Known rows, with every step that occurs:
fazenes-lituf-bofes-padakat: [ 2.68  2.13 -2.58  2.84 -4.83 -0.15  3.02  0.60 -0.56  0.12 -6.21 -0.86
 -0.28  0.35 -0.57  1.04  1.94 -2.47 -0.62]
bofes-neni-muro: [-0.60 -1.11  1.20 -3.40  3.80  2.32 -2.82  1.11 -1.84 -6.80 -1.76 -0.82
 -2.38 -0.54 -2.00 -0.72 -2.01  2.59  0.19]
fizip-padakat: [-0.20 -0.94 -0.30  4.64  2.06  1.09 -1.54 -0.04  1.28 -1.69 -1.90 -2.07
 -3.01  0.42  2.82 -0.23 -0.92  0.76  0.10]
neni-fazenes-lituf-muro: [ 4.37 -0.23 -3.52  1.18 -0.71 -1.38  5.67 -0.40 -0.28  5.56  0.80 -3.32
 -2.48 -0.18 -2.76  0.93 -1.42  1.84  1.51]
neni-fazenes-lituf: [ 2.94  0.49 -1.76  2.51  0.65  0.94  3.50 -1.26 -0.69  1.64  0.80 -7.51
 -3.23  0.87 -2.16  1.42 -2.43 -0.97  2.54]
fizip-padakat-bofes-neni-fazenes-lituf: [-3.92  0.98  1.79  1.93 -0.51 -2.77 -0.82 -1.43  3.15 -2.72  6.57 -1.11
  2.83  3.58  1.05 -1.79  1.98 -2.79  3.06]
padakat-bofes-neni-fazenes: [-0.54 -1.62  5.49 -3.43  0.64  1.06 -1.04 -1.06 -1.14 -5.15  6.23 -2.66
  0.89  0.49  1.80 -1.86 -3.39 -1.15  1.37]
fizip-padakat-bofes-lituf-muro-neni: [-4.52 -2.68 -0.77 -1.04  0.44 -1.54 -3.30  1.43  4.31  3.04  0.07  8.97
  3.62 -1.02  2.54 -0.56  3.68  1.62 -3.76]
fizip-padakat-bofes-neni: [-4.14 -1.03  2.74  1.17  0.26 -0.02 -3.96 -0.11  3.12 -5.74  1.84  2.17
  2.54  1.45  3.96 -2.42  1.05 -1.08 -0.15]
bofes-padakat-fizip: [ 0.72  0.49 -1.03  0.08  3.03  0.12 -4.07  0.15 -0.20 -1.45 -2.06  2.37
 -3.55 -0.49  2.94  0.61  0.62 -1.33  1.58]
neni-fazenes-lituf-bofes: [ 3.04  2.89  0.74  3.79 -2.64  0.41  4.80 -1.31 -2.58  1.86 -1.16 -6.54
 -1.01  1.04 -0.32  2.31 -0.87 -1.90  0.13]
fazenes-neni-muro: [ 3.03 -1.41 -3.85 -1.38  2.69  2.14  2.59 -2.12 -5.45 -2.63 -4.73 -2.69
 -0.75 -1.64 -0.95  2.13 -0.26  2.64 -3.20]
fazenes-lituf-bofes-neni: [ 0.18  3.32 -0.95  3.08 -3.50  1.51  0.57  0.61  0.74 -1.72 -5.40 -2.05
  1.89  0.60 -2.41 -0.82  0.49 -1.45  1.21]
fizip-padakat-bofes-lituf-muro: [-1.63 -3.76  0.84 -2.55 -1.47 -2.06  0.58  1.82  3.17 -0.36  0.44  5.48
  2.59 -2.28  3.60 -0.60  2.12  0.15 -2.57]
fazenes-lituf: [ 2.41 -0.06 -4.87  4.14 -0.23  2.32  1.97  0.03  1.31  1.22 -5.22 -4.81
 -1.73  0.26 -1.75  1.94 -0.90 -1.02  0.37]
padakat-bofes-neni-fazenes-lituf: [-1.00  0.03  1.27 -0.98 -1.27 -0.13  0.94 -1.31  1.00 -2.64  4.91 -3.21
  2.36  1.99 -1.21 -0.71 -0.66 -2.84  2.47]
muro-neni-fazenes-lituf-bofes-padakat-fizip: [-1.94  5.81 -1.07  3.67  0.89 -2.82 -3.57 -1.35 -0.96  5.58  0.19  3.64
 -0.20  2.89  0.93  2.10  4.64 -2.35  0.81]

Rows:
[-3.12 -3.20  2.38 -0.92 -0.06  0.36 -1.55  0.89  2.91 -4.14  0.63  1.39
  2.16 -0.87  3.99 -0.50  0.81 -2.45 -1.43] => fizip-padakat-bofes-lituf
[-0.93 -3.46  1.92 -5.67  0.85 -0.37 -0.40  0.45 -0.12  3.60  4.64  4.32
  1.92 -1.95  0.27  0.03 -0.77  1.48 -2.19] => padakat-bofes-lituf-muro-neni-fazenes
[ 0.81  0.33 -8.35  4.18  0.27  0.39  0.09  0.40  2.87  8.67 -5.66  2.90
 -0.46  0.09 -3.31  1.72  1.93  3.15 -1.95] => fazenes-lituf-muro-neni
[ 1.27  2.06  6.16 -1.11 -0.75  1.70  0.27 -0.35 -3.47 -3.92  2.33 -3.97
 -0.90 -0.31  0.03 -2.48 -4.08  0.34  2.51] => lituf-bofes-neni-fazenes
[-3.76 -2.31  2.36 -2.70  1.37 -2.78 -2.04  0.40  2.21  3.40  6.37  6.34
  2.01 -0.41  2.24 -0.97  2.01  1.50 -1.61] => fizip-padakat-bofes-lituf-muro-neni-fazenes
[-1.00  2.87 -0.40  0.15 -1.11  0.19  0.36  1.16 -1.36 -3.53 -5.31 -0.97
  1.40  1.10 -2.62  1.43  2.10  0.01 -1.69] => fazenes-lituf-bofes-neni-muro
[ 1.92 -0.91 -1.13  0.05  3.10  0.33 -0.23 -0.29 -1.58  6.16  2.11  0.82
 -3.22 -0.76 -0.91  0.22 -2.47  4.49 -0.67] => lituf-muro-neni-fazenes
[ 0.69  2.89  1.42  1.39 -0.23 -0.65 -2.63  0.05 -2.25 -1.10 -4.28  3.12
 -1.05 -0.39  5.00  1.41  2.08 -2.21 -1.18] => lituf-bofes-padakat-fizip
[ 0.27 -0.77 -0.24 -2.46 -2.61 -2.72  3.18 -0.60  1.36  1.15  4.48  0.68
  2.98  0.82 -1.57 -0.87  0.50 -0.01  1.41] => padakat-bofes-neni-fazenes-lituf-muro
[ 2.06  0.44 -1.82 -1.49 -0.79 -1.30  2.77  0.16  0.93  2.34  2.77 -1.07
 -1.15  0.04 -5.22 -2.61 -1.55  2.27  4.86] => bofes-neni-fazenes-lituf-muro
[-0.47  1.47  3.60 -2.31  0.73  1.58 -1.49  1.25 -3.81 -6.28 -3.68  0.06
 -0.13 -0.41  0.14  0.35 -0.51  1.57 -2.27] => lituf-bofes-neni-muro
[-0.15 -4.09  1.99 -3.71 -0.61  2.61  0.12  0.94  0.65 -3.94 -1.26 -0.91
  1.47 -2.65  2.13  0.57 -1.67 -2.71 -2.08] => padakat-bofes-lituf
[ 0.47  3.32 -1.15  2.85 -1.88 -0.91  0.07 -0.70 -1.45  3.82 -0.32  0.33
 -1.04  1.98 -2.09  0.53  1.50 -0.96  0.56] => muro-neni-fazenes-lituf-bofes-padakat
[ 0.57 -2.05  0.19 -4.37  2.58  0.79 -0.54  1.19 -0.61  4.52  2.85  2.17
 -2.21 -2.78 -3.59 -1.48 -2.85  3.66  1.44] => bofes-lituf-muro-neni-fazenes
